Each row was made from one path, in order. Every step used is in the known rows, and no mark comes twice. Write each row's path.
Known rows
A > Z > C > W > Q > H: [-0.30 -1.49  0.97 -4.69  1.79  1.55 -0.33 -1.28  2.39  1.01 -2.84  1.03
  2.32  1.12  1.66  0.50  2.39  1.00 -1.01]
F > A > H: [-3.90 -2.29 -0.46 -0.07  0.68  2.13  1.14 -2.81  0.26  0.55  0.73  0.70
  0.30  0.94  0.24  1.02  4.53  2.25 -1.41]
C > F > A > H > Q: [-5.98 -3.61 -0.70 -2.56  0.60 -0.05  1.19 -2.42 -0.69 -0.17  0.35  0.43
 -0.08  0.55 -0.48  0.04  3.51  1.36 -1.04]
F > A > Z > C: [-0.42 -3.35  0.01 -1.16  2.05  1.65  1.19 -1.39 -1.23  0.23 -0.30  0.40
  0.58  1.15  1.46  1.89  7.63  2.12 -1.09]
W > Q: [-1.79 -0.11 -0.22 -3.35  0.91  1.49  1.64 -1.92  1.94  0.34 -0.69  0.50
 -0.71  0.42  1.14  1.30 -0.10  2.02 -0.50]
C > W: [ 0.78 -2.41 -0.24 -0.82  1.29 -0.96  0.31 -1.51  1.09 -0.17 -0.08  2.00
  0.81 -0.37  1.62  0.44  1.10  2.54 -0.70]
C > H > Q: [-2.97 -1.91  0.09 -0.12  1.32  1.35  2.49 -2.60  2.27  0.24 -1.12  1.98
  1.41 -0.27  1.79 -1.16  0.37  1.86 -1.09]
Z > C > T > A > H: [-4.79 -5.45 -0.12  2.71  2.21  2.06  1.56 -3.12  1.53  0.65  0.35  1.41
  1.63  0.42  0.28  1.86  0.74  3.89 -1.41]
T > A > Z: [ 0.45 -3.95  0.13  0.02  1.40 -0.26  0.59 -2.07 -1.29 -0.01  0.11  0.55
  0.44  1.13  1.36 -0.08  4.13  2.87 -0.83]
F > A > Z > C > H > Q: [-2.62 -3.19  0.21 -1.05  2.35  1.84  2.12 -2.04  0.00  0.42 -1.28  1.32
  1.95  0.84  1.75  0.00  7.00  1.20 -1.39]
C > W > A > Z: [ 1.88 -2.29  0.24 -2.51  1.58 -0.63 -0.21 -0.60 -0.73 -0.19 -0.48  1.01
  1.34  0.72  1.82 -0.73  5.88  1.85 -0.90]
W > A > H: [-3.79 -1.44 -0.02 -0.44  0.86  3.29  0.93 -2.43  0.83  0.48  0.19  0.83
  0.58  0.92  0.73  0.06  2.83  2.57 -1.31]
A > F: [-0.45 -3.32 -0.67 -0.51  0.69 -0.52  1.28 -0.94  0.37 -0.46 -0.15  1.01
 -0.38  0.06 -0.24  1.09  0.31  2.53 -0.56]
Z > C > T > A: [-2.13 -5.45 -0.27  1.79  2.34  0.34  1.48 -2.61  0.96  0.18  0.39  1.37
  0.61 -0.16  0.87  2.30  1.20  4.06 -1.15]
H > Q: [-1.57 -2.52  0.13 -1.44  1.04  0.12  1.51 -2.23  1.03  0.02 -0.81  1.18
 -0.31 -0.02  1.74 -0.31 -0.19  2.23 -0.89]
Q > H: [-1.84 -2.18  0.46 -0.58  0.18  2.05  0.58 -2.65  2.44  0.71 -1.10  1.11
  1.03  0.42  1.46 -0.45  0.60  2.40 -1.11]
F > A: [-1.38 -2.25 -0.77 -0.87  0.79  0.39  0.97 -2.29 -0.35 -0.04  0.84  0.78
 -0.57  0.35  0.92  1.35  4.75  2.37 -1.19]
Z > C > T: [-2.10 -4.20  0.08  1.10  2.26  1.73  2.55 -1.78  2.37  0.31 -0.47  1.40
  1.05 -0.45  1.46  2.18  0.40  3.50 -0.68]

Which path is each row?
[-0.31 -5.62  0.18  1.23  1.77 -1.01  1.70 -2.03 -0.13  0.17  0.07  0.47
  1.20  0.66  1.11 -0.10  3.29  3.35 -0.70] : C > T > A > Z
[-1.71 -1.68  0.39 -0.40  2.49  4.07  2.17 -1.31  0.60  0.33 -1.07  1.38
  2.56  0.88  1.98  0.03  6.52  1.93 -1.18] : W > A > Z > C > H
[-2.89 -3.52 -1.08 -2.07  1.44  0.67  1.06 -1.39 -1.20 -0.60  0.79  0.79
 -0.45 -0.02  0.11  2.65  5.19  2.30 -0.76] : Z > C > F > A
[-0.01 -4.44  0.27  0.27  2.24  0.96  0.53 -1.98 -1.27  0.07 -0.23  0.78
  0.76  1.14  1.48  1.25  4.51  3.03 -0.96] : T > A > Z > C
[-3.36 -2.79  0.21 -2.40  2.06  1.45 -0.54 -2.13  0.85  0.31 -0.99  1.97
  1.42  0.43  1.30  0.33  2.13  1.96 -1.76] : Z > C > W > A > H > Q
[ 1.74 -3.42  0.50 -1.29  2.67  0.20  0.46 -0.56  0.29  0.00 -1.15  1.72
  1.90  0.42  2.18  1.14  3.99  2.24 -0.63] : A > Z > C > W
[-1.62 -5.03 -0.42  1.71  1.34 -0.94  1.51 -2.77  0.91  0.04  0.83  1.14
  0.38 -0.13  0.68  0.75  0.57  3.78 -0.95] : C > T > A
[-1.72 -2.66 -0.02  0.15  2.39  2.94  2.36 -1.69  0.07  0.42 -0.46  1.31
  2.15  0.94  1.42  1.10  8.25  1.73 -1.29] : F > A > Z > C > H
[-1.17 -3.61 -0.60 -2.62  1.08 -0.81  1.41 -0.73 -2.20 -0.55  0.46 -0.15
  0.11  0.85  0.23  0.46  7.58  1.43 -0.37] : C > F > A > Z
[-1.64 -3.32  0.00 -3.00  2.01  1.59  1.18 -0.27 -1.57 -0.60 -0.36  0.21
  0.80  0.81  0.93  0.83  6.25  1.92 -0.41] : W > A > Z > C > F
[-1.72 -6.77 -0.83  1.43  1.97 -1.39  1.15 -1.68  0.24 -0.37  0.29  1.24
  0.28 -0.14 -0.90  2.54  0.32  3.89 -0.98] : Z > C > T > A > F
[ 1.19 -3.62 -0.10 -1.90  2.37 -0.43 -0.17 -0.90 -1.22  0.00 -0.31  1.26
  1.27  0.73  1.57  1.74  7.83  1.84 -1.16] : F > A > Z > C > W
[-2.32 -4.21  0.51  0.16  2.54  1.08  1.55 -2.56 -0.07  0.35 -1.21  1.76
  2.19  0.80  1.84 -0.57  3.86  2.15 -1.40] : T > A > Z > C > H > Q
[-5.52 -3.56 -0.84 -1.22  1.38  2.24  1.16 -1.91 -0.61 -0.04  0.61  0.77
  0.46  0.58 -0.58  2.44  4.98  2.01 -1.02] : Z > C > F > A > H
[-1.17 -5.03  0.15 -0.02  2.51  1.01  2.28 -1.25 -0.05  0.35 -0.22  0.34
  1.28  0.68  1.18  1.90  6.75  2.57 -0.92] : F > A > Z > C > T
